Each row comes from the steps of one walk. Every step used is in the known rows, and no mark comes twice. Write the walk behind each row, first mark first.
Known rows
m -> z -> y -> g: [ -3.2 -34.9  -5.5   5.1  35.0   3.7 -25.8  -8.1  58.2   9.3 -36.0  27.8
   6.7 -14.2   4.2   0.4  36.4  -8.5 -14.5 -14.7  15.0]
x -> z -> y: [  6.9 -14.4  20.3 -30.0  30.9   9.0 -27.0   1.8  55.1   3.0 -24.5  28.0
 -23.8  -8.9   2.1   6.2  28.2  -2.3 -17.0 -32.5  12.3]
z -> w -> g: [  4.1  -2.1  35.8   6.6   7.3  22.1   7.5  -0.8  48.1   8.3  -1.5  12.9
 -24.8  -5.5  11.6   9.8  25.4  -3.3  -8.2 -19.7  21.5]
z -> w: [  3.4  -5.9  24.1 -15.8  17.9  20.3   2.0  -1.7  54.4  13.4 -11.6  15.9
 -24.9  -8.2  10.7   9.3  27.9  -2.8 -11.2 -15.0  15.0]
m -> d -> z: [  4.3  -1.2  14.9 -11.4  -6.2   7.3  -6.5  17.0  45.0  12.1 -18.6   6.3
 -31.4 -25.7   2.1  -3.7  24.0 -14.6 -12.8 -13.9  -0.6]
w -> g: [  6.4   0.4  24.4   9.1  -7.9   8.8 -24.9   6.5  50.9   7.0  -1.4  17.2
 -28.5 -15.2   5.4  11.1  31.1  -6.8 -11.3 -22.0   7.7]
m -> z -> y -> g -> k: [  3.6 -34.2 -31.0   8.9  17.7  13.7 -30.1   1.0  61.3   6.7 -10.0  25.9
  -1.9 -12.3   5.8   6.5   8.1 -14.7 -15.3 -26.3  31.0]
y -> g: [  1.2  -7.9   3.2  -9.3   8.4   3.0 -35.4  -1.2  59.4  13.2 -32.5  16.9
 -15.4 -19.7  -2.7   7.7  41.5 -15.2 -15.6   8.0   2.9]
x -> z -> w -> g -> k: [ 17.3   3.6  16.0 -13.4   8.0  31.2   9.9  19.0  45.5   1.3  11.0  15.3
 -46.2 -10.9   4.8  12.7  -5.5  -9.6 -15.3 -40.0  34.8]
d -> z: [  6.5  -7.4  17.3  -1.8   9.1   8.9 -23.0  10.4  50.9  15.9  -7.6   7.7
 -22.1 -23.1   1.0  -5.0  27.5  -6.1 -16.9 -21.3  15.0]
m -> z -> w -> g: [  4.8 -12.9  23.1  11.8  23.6  19.8  18.4   5.6  42.5   9.7  -7.6  19.9
 -20.9 -15.6  12.2   4.1  23.8  -1.2 -10.6 -36.5  21.3]
y -> g -> z: [  9.8 -10.1  -6.9  13.5  -2.4   3.7 -26.1  -4.0  57.0  17.0 -28.2   8.7
 -18.7 -12.1 -13.8   6.0  36.3  -8.0 -19.5  -2.5  17.4]
z -> y -> g: [ -4.1 -25.2   5.9  -0.9  19.7   6.4 -39.7 -15.2  62.9   8.2 -29.8  21.3
   3.5  -6.5   2.7   6.5  38.9 -11.0 -12.7   2.4  15.5]
g -> z: [ 14.0  -5.0   3.2   9.6  -8.9   8.0 -20.8   1.0  56.2  16.2  -9.6  12.2
 -31.7  -9.3  -5.1   8.8  28.5  -0.3 -18.2 -29.3  13.7]
z -> y -> g -> k: [  3.2 -25.3 -19.3   4.7   1.8  17.3 -42.3  -6.2  67.0   5.7  -4.3  19.1
  -4.5  -4.0   4.9  12.3  10.4 -16.0 -13.1  -9.6  31.8]
h -> d -> z -> y: [  3.6 -20.2  10.8  17.3  31.6  19.0 -20.9  -7.4  48.5  16.9  -1.9   4.6
  13.4 -22.4   7.9  -5.8  32.2 -10.8 -15.4 -37.9  39.9]
y -> g -> m: [ -4.8   2.2 -11.4   0.7  20.2  19.0 -34.3   4.4  58.2   6.7 -11.5  23.0
 -23.1 -20.2   5.1   8.1  38.5 -14.4 -18.5  23.3  -8.4]
h -> d: [  8.9   1.6   4.5  -2.2  13.0  12.8 -28.1   0.4  51.4  18.2  -9.5  14.0
 -12.6 -29.8   6.0  10.4  40.8 -15.7 -15.2 -27.6  12.3]
z -> w -> g -> m -> d -> k: [ -3.6  18.6  24.1  20.5  -7.6  37.6   5.9  26.9  42.0  -6.7   6.0   7.4
 -45.0 -18.9  30.6  11.8   0.4 -19.3  -4.9   5.0  -5.8]
w -> z -> y -> g: [  1.9 -27.3   0.6  13.1  11.0  13.7 -27.9 -22.1  59.4   5.8  -6.0  -1.4
   0.4   9.3   0.1   7.3  22.5 -10.7  -9.1   3.0  31.9]
x -> z -> y -> g -> k: [  8.9 -19.0 -13.9 -20.0  20.7  16.5 -37.2   3.9  60.4   1.4 -17.5  22.2
 -18.4 -10.8  -3.4   9.4   7.3 -17.0 -19.4 -19.2  30.1]

Which walk is each row?
[ -5.8 -11.3 -17.6  10.8   5.5  28.5 -10.2  -9.2  53.3  -4.8   3.6   4.0
 -17.6   6.8   9.4   9.8  16.2 -18.6  -7.4  24.7   5.3] => w -> z -> y -> g -> m -> d
[ 11.0  -8.2  14.6   6.1   6.5  21.1   9.3  -4.9  52.8  17.0  -9.6   7.5
 -28.7  -2.0   0.5   8.6  24.0   3.4 -15.0 -26.9  28.4] => g -> z -> w
[ -7.0   8.8 -15.1 -12.2   3.5  17.6 -19.1  11.7  52.4   2.3 -21.6  22.2
 -33.6 -21.3   5.8   9.9  34.4 -22.7 -14.3  27.5 -27.0] => y -> g -> m -> d
[  4.0 -10.1  28.8  -2.1  25.1  22.5  11.4   3.2  47.4  17.0  -6.5   3.0
 -17.7 -16.1   6.7  -5.7  23.5  -2.3 -14.0 -18.1  29.6] => d -> z -> w
[ -5.8 -22.7   7.3   1.4  11.2   7.3 -14.5  -3.3  50.2   8.3 -34.9   7.2
   0.2 -13.7   0.0  -7.4  30.1 -18.9 -11.2   4.9  14.0] => m -> d -> z -> y -> g
[  1.6   0.4  -3.5  23.8  17.4  22.0 -11.2  19.0  44.3   1.3  11.5  30.1
 -32.7 -23.8  14.7   6.4  26.0  -4.4 -16.5 -25.0  -4.9] => w -> g -> m -> z
[  4.2   8.4  15.9  -9.9 -23.8   5.5 -32.9  26.2  52.5   4.7 -23.6   8.7
 -41.6 -29.0  15.1  11.1  11.6 -22.8  -7.2  -6.1 -16.5] => m -> d -> k
[ -7.2  -7.8   2.6   4.7  15.8  26.8  -7.3   9.4  47.9   0.0   3.5  17.0
 -21.6 -11.2  15.4  -3.5  19.6 -10.1 -12.7  -8.0   0.9] => g -> m -> d -> z -> y
[  7.2 -13.3   4.0  11.4  12.9  16.6   6.5 -11.9  54.3  18.5 -28.6   3.6
 -14.7  -5.1  -7.3   5.3  31.9  -4.8 -16.7  -0.5  31.7] => y -> g -> z -> w
[ 13.1   1.4  -0.8  13.6 -26.1  18.0 -27.6  15.9  54.8   4.3  24.0  16.1
 -36.1 -13.3   7.2  16.6   2.3 -12.5 -11.8 -32.4  23.3] => w -> g -> k
[  1.7  19.0  23.7 -18.8  20.4  35.1  31.0  22.4  34.3  -7.1  -5.3  22.1
 -56.3 -14.7  12.8   9.8  17.0 -12.2 -13.4  -8.5  -8.4] => x -> z -> w -> g -> m -> d
[ -6.1   4.1 -10.7   0.2  12.3  19.7 -11.5  17.4  44.7   6.3 -16.8   9.5
 -25.5 -29.4   2.0  -5.5  29.5 -22.4 -17.7  24.8 -10.9] => y -> g -> m -> d -> z
[ -3.5  -9.7  -3.6 -16.5  49.3  21.8 -30.6   0.8  55.3  -3.0 -22.7  30.7
 -18.4 -12.6   2.6   5.0  31.9 -11.4 -21.4   4.7   3.0] => x -> z -> y -> g -> m
[ -1.2  -5.6  -1.3  -2.6  43.5  33.4  15.3  11.4  48.2   7.4   0.0  27.8
 -29.0 -17.3  19.8   5.1  24.1  -0.9 -16.2 -19.6   3.7] => g -> m -> z -> w
[ -4.6 -19.5 -10.6   9.3  40.2  23.4 -17.5   3.8  55.3   1.1   1.3  36.1
 -14.7 -11.9  20.4   4.5  24.9  -0.1 -16.0 -30.3   1.5] => g -> m -> z -> y
[ -3.6  -7.5 -24.0   6.2  35.5  15.7 -20.8  11.7  52.5   7.2 -18.1  28.8
 -20.0 -29.0   6.2   2.8  36.3 -12.4 -20.3   3.9  -8.8] => y -> g -> m -> z
[ -3.9 -16.8  -0.2  31.9  29.2  25.0 -12.9   5.4  49.3  -3.8  13.6  33.6
 -14.3 -10.5  20.2   5.2  23.4   0.5 -13.1 -34.6   8.9] => w -> g -> m -> z -> y
[ 14.6  -1.9  14.0  30.9 -20.2   9.6 -14.7   2.9  49.1  11.1   0.0   9.1
 -31.6  -7.7  -4.8   9.7  25.1   0.3 -15.5 -35.1  21.3] => w -> g -> z
[  0.4  10.2   9.0  16.5   2.1  24.9 -22.0  13.0  49.7   0.0  18.0  22.7
 -35.6 -15.2  13.3  12.0  26.5  -6.0 -14.2  -9.5  -5.1] => w -> g -> m
[-11.5  -3.5  -6.2  12.7   5.9  22.4 -40.3  11.8  56.8  -6.6 -20.4  15.8
 -17.3 -18.9  21.9   8.5  13.1 -26.3  -8.7  25.3 -12.3] => z -> y -> g -> m -> d -> k
[ 14.4  -2.5   6.2  34.5   8.1  40.7  13.5  10.1  38.1  14.9  32.2  -7.5
  -9.0 -26.1  10.2   0.3  -2.1 -18.1 -13.9 -42.9  62.5] => h -> d -> z -> w -> g -> k
[ -2.4  14.2  -4.9 -17.5  -2.7  21.6 -12.7  18.9  51.6   1.5  -3.6  25.4
 -46.9 -18.9  13.9  12.2  26.5 -15.1 -12.5   1.5 -27.2] => g -> m -> d
[  4.0 -15.8  12.2  -9.6  32.4  17.0  13.6   4.9  48.9  14.9 -18.6  21.9
 -21.8 -17.6  11.7   3.6  26.2  -1.5 -13.4 -31.3  14.9] => m -> z -> w
[ -4.1   6.2  12.2  -5.6  20.8  37.2  27.8  16.9  40.7   6.3   1.3   8.0
 -36.0 -17.6  16.0  -3.8  17.4 -11.2 -13.0   1.5   1.4] => g -> m -> d -> z -> w
[ -0.4 -25.0   1.7  23.2  37.8  15.2 -27.3 -13.6  49.5  18.0 -20.8   2.3
  26.3 -27.4   0.0  -8.5  38.8 -19.1 -17.2 -10.7  41.5] => h -> d -> z -> y -> g
[ -4.4  13.5  17.9   3.9   2.9  37.4  23.7  12.8  41.3  -2.6   8.1  17.9
 -42.5  -8.0  20.6  12.6  19.4 -11.4  -7.4  -0.4  -7.1] => z -> w -> g -> m -> d
